Each row was made from one small tree. Brackets hold a mark, then the marks that hang from it, in the order of their numbers. Every link used is in the known rows. Write each row's tree.
Known rows:
(Q666 Q55): -1.96,-0.41,-0.32,0.10,0.78,-1.21,1.57,1.94,0.35,-1.50,-1.48,1.43,0.98,0.17,1.80,0.61,-0.54,-0.30,0.68,-2.05
(Q55 (Q439 (Q613 Q714)) (Q666 Q471)): -0.70,-5.56,0.30,-1.22,7.57,-2.48,-0.51,3.69,-0.98,2.35,3.91,-3.51,-1.81,3.36,5.17,-1.07,-2.85,0.46,2.40,1.13
(Q439 Q613): 0.26,-2.00,-1.81,0.51,2.32,-0.88,0.13,-0.66,0.24,0.32,0.58,-1.39,0.91,1.67,2.06,2.87,-0.84,-1.48,-0.10,2.60
(Q439 Q55 Q613): 0.21,-1.81,-1.45,-0.55,3.96,-6.02,0.42,0.78,-2.03,-0.86,-0.56,-2.72,2.93,1.48,4.65,1.37,-0.79,-3.90,1.68,4.76
(Q613 (Q439 (Q55 Q666)) Q714): 1.22,-2.76,-0.62,0.60,2.57,-4.43,-0.35,1.23,-3.35,1.14,2.48,-4.58,-2.35,5.12,4.29,-6.20,-0.88,-1.77,0.97,3.26
(Q55 (Q666 Q471)): -1.68,-1.93,0.15,0.25,5.50,-1.03,0.51,2.34,2.31,0.61,1.25,-0.81,-1.12,-0.02,2.04,0.89,-3.33,2.00,2.93,-3.02
(Q471 Q439): -0.34,0.01,-0.01,-3.67,-0.91,1.52,0.53,2.03,-1.84,-1.58,1.44,-0.99,1.35,-0.14,0.67,-1.98,2.71,2.42,2.84,-0.52
(Q439 (Q55 Q666) (Q613 (Q714 Q471))): -0.96,-2.61,-1.89,-1.74,4.56,-9.09,-2.46,2.73,-3.49,2.11,2.26,-7.04,0.34,0.53,5.35,-3.54,-1.14,-3.34,0.74,7.07
(Q471 Q666 (Q714 (Q613 (Q439 Q55)))): -4.10,-1.13,-0.55,-0.88,2.18,-2.73,3.34,-0.17,-2.24,-3.11,-1.26,0.26,1.25,-0.03,1.50,-1.92,2.46,-0.75,3.62,2.60
(Q666 Q471): -0.46,-1.29,1.33,1.12,1.21,-0.20,0.85,0.21,2.98,-1.05,0.11,0.00,1.19,0.39,1.55,1.99,-2.81,2.06,0.31,-2.51
(Q613 (Q439 Q55) (Q714 Q471)): 0.60,-1.27,0.06,-0.50,-2.65,-5.46,-1.25,1.04,-3.40,1.95,1.98,-7.45,-1.23,2.62,3.81,-5.61,0.20,-0.77,-1.64,4.36
(Q471 Q439 Q714): -3.12,0.09,1.65,-3.25,-2.46,1.83,0.72,1.59,-1.58,-3.17,1.50,2.89,3.99,0.70,-0.62,-2.96,1.87,2.58,2.36,0.78
(Q613 Q714): 1.53,-0.91,0.61,1.23,-1.79,-0.33,-1.71,-1.47,-0.86,0.09,1.64,-0.24,-0.09,2.48,0.10,-4.55,-0.22,-0.63,-3.16,2.54
(Q666 (Q55 Q439) Q471): -2.96,-2.81,2.05,-1.22,3.45,-1.68,2.65,5.18,0.96,-1.27,-0.71,0.21,1.02,0.45,4.29,1.72,-2.28,2.18,3.17,-4.93
(Q714 (Q613 (Q439 (Q55 Q666)))): -0.58,-1.20,-0.93,-2.15,4.43,-4.00,3.10,0.00,-1.55,0.38,-1.76,-4.58,-2.29,0.79,2.48,0.54,2.77,-1.00,3.22,1.59
(Q714 (Q471 (Q439 Q55)) Q613): -2.44,1.48,0.20,-7.71,-0.70,-5.64,1.39,2.22,-2.98,-1.13,-1.69,-6.53,1.66,-5.33,1.25,-1.12,6.35,1.35,3.16,3.34
(Q55 (Q439 Q613)): -0.32,-3.09,-0.43,-2.49,3.62,-0.98,0.50,2.44,-2.53,1.83,1.27,-2.57,-0.62,1.42,2.96,1.65,0.47,-0.92,2.03,1.96
(Q471 (Q439 (Q55 Q666) Q613) Q714): -3.89,-2.06,-0.41,-4.43,4.73,-4.41,1.07,3.97,-3.77,-2.81,1.91,-0.31,4.98,1.61,4.40,-2.55,0.63,-0.65,5.79,4.62
(Q613 (Q714 Q471)): 0.04,0.02,0.52,-0.34,-3.57,-2.45,-2.92,-0.03,-0.97,1.88,2.29,-3.77,-0.83,-0.57,-0.06,-4.66,0.11,0.33,-3.48,3.30

Which tree is each row?
-3.62,0.67,-1.46,-6.61,0.18,-1.76,1.35,2.52,-2.26,-0.71,0.31,-5.39,-0.39,-6.78,-0.07,-1.57,6.62,3.36,4.20,0.98 : (Q714 (Q471 Q439 Q666) Q613)
-4.32,-4.75,1.06,-1.85,7.96,-1.83,1.17,4.54,0.02,1.18,2.42,-0.25,0.39,2.05,4.19,1.66,-3.49,1.23,4.58,0.11 : (Q55 (Q439 Q613) (Q666 (Q471 Q714)))
-2.28,1.51,-0.03,-6.70,-2.17,-1.41,1.02,0.97,-1.11,-0.26,-0.75,-5.32,0.28,-4.99,-0.87,0.17,6.17,3.32,1.60,1.58 : (Q714 (Q471 Q439) Q613)
-1.80,-0.59,-1.34,-5.72,0.81,-5.84,-0.50,4.07,-3.54,-0.06,1.43,-7.00,2.88,-2.32,4.30,-0.83,2.43,0.10,3.30,4.21 : (Q714 (Q471 (Q439 Q55 Q613)))
-4.25,-0.32,1.05,-4.79,2.71,-3.51,0.93,4.65,-3.90,-3.09,1.30,1.03,4.13,0.05,2.36,-5.08,1.49,0.76,6.11,2.30 : (Q471 (Q439 (Q55 Q666)) Q714)
-2.30,-2.72,-2.91,0.26,1.49,-4.27,-1.41,2.01,-1.51,0.55,2.18,-3.89,0.70,-0.08,3.96,-2.23,-0.78,-1.12,-0.81,3.69 : (Q439 (Q613 (Q714 (Q471 (Q666 Q55)))))
2.17,-2.26,0.16,1.18,-1.09,-3.32,-0.28,-0.49,-3.05,0.01,1.46,-3.98,-0.67,5.49,3.77,-5.46,-0.17,-1.91,-1.06,3.79 : (Q613 (Q439 Q55) Q714)
-1.91,-2.25,-2.03,0.76,-1.41,-2.00,-0.32,2.48,-1.96,1.26,2.88,-5.12,-2.73,1.30,3.28,-5.37,0.01,1.08,-0.41,0.37 : (Q613 Q439 (Q714 (Q471 (Q666 Q55))))
-3.16,-0.71,2.80,0.18,0.37,-0.12,2.54,-2.20,3.91,-3.05,-1.80,3.20,3.31,-0.19,-0.80,2.64,-1.06,2.42,-0.54,-0.30 : (Q666 (Q471 (Q714 Q613)))
1.54,-2.64,-0.89,0.40,2.16,-6.40,-1.29,-0.58,-2.87,-0.96,0.88,-3.00,2.82,3.71,4.74,-2.55,-1.09,-4.50,-1.25,7.18 : (Q439 Q55 (Q613 Q714))
-1.01,-3.80,-0.33,-1.21,2.58,-2.47,0.67,3.23,-2.45,0.09,0.70,-0.93,0.36,3.16,4.49,-1.09,-0.29,-1.57,0.14,1.55 : (Q666 (Q55 (Q439 (Q613 Q714))))
-2.41,-3.28,-0.31,-1.77,3.30,-1.02,2.97,3.52,1.85,-3.65,0.36,-0.52,4.27,2.04,5.57,3.07,-1.76,2.74,3.33,-2.90 : (Q666 Q55 (Q471 (Q439 Q613)))
-2.35,-3.25,1.36,-2.62,7.12,-1.32,0.81,5.52,-0.39,1.99,1.99,-2.20,-2.65,-0.38,3.19,0.00,-1.90,2.53,5.13,-3.39 : (Q55 Q439 (Q666 Q471))
-4.53,-2.02,1.99,1.03,0.66,-0.38,4.98,-0.42,4.11,-3.76,-2.79,2.72,2.73,2.44,2.00,3.52,-1.73,2.65,0.41,-3.04 : (Q666 Q55 (Q471 (Q714 (Q613 Q439))))
-4.14,-1.77,1.56,-2.29,3.59,0.44,1.13,3.68,0.96,-2.04,2.37,1.64,2.22,0.50,1.58,-1.58,-1.88,4.11,4.73,-2.24 : (Q55 (Q666 (Q471 Q439 Q714)))
-2.86,-1.14,-2.04,-6.23,3.82,-6.68,-0.50,5.58,-3.84,0.99,2.20,-7.77,1.33,-2.57,4.90,-1.50,1.85,0.18,5.38,3.62 : (Q714 (Q471 (Q439 (Q55 Q666) Q613)))
0.22,-1.79,-1.41,0.06,-0.95,-3.17,-2.59,-0.84,-0.73,2.06,2.62,-4.92,0.32,1.31,2.16,-1.31,-0.70,-1.22,-3.43,5.70 : (Q439 (Q613 (Q714 Q471)))
-2.84,-1.62,0.03,-2.93,-0.40,0.92,0.76,0.78,-1.41,-2.81,2.18,1.56,4.91,2.27,1.35,-0.32,1.07,1.26,2.03,3.26 : (Q471 (Q439 Q613) Q714)
-0.29,-4.52,-0.96,-2.27,6.56,-2.25,-1.18,3.52,-3.42,3.36,3.72,-3.71,-2.84,2.85,3.84,-2.81,-0.25,-1.27,2.08,3.35 : (Q55 (Q439 (Q613 Q714)) Q666)
-0.66,-3.93,-0.59,-1.56,5.16,-0.88,-0.34,2.43,0.53,-0.41,4.08,-2.85,0.73,3.04,4.26,-1.89,-1.82,2.39,2.63,0.40 : (Q55 (Q666 (Q471 (Q439 (Q613 Q714)))))
-0.28,-0.02,0.56,-3.42,-4.20,-1.24,-2.63,1.71,-2.31,0.56,3.44,-4.54,0.43,-0.68,0.49,-6.26,2.48,2.38,-1.26,2.75 : (Q613 (Q714 (Q471 Q439)))
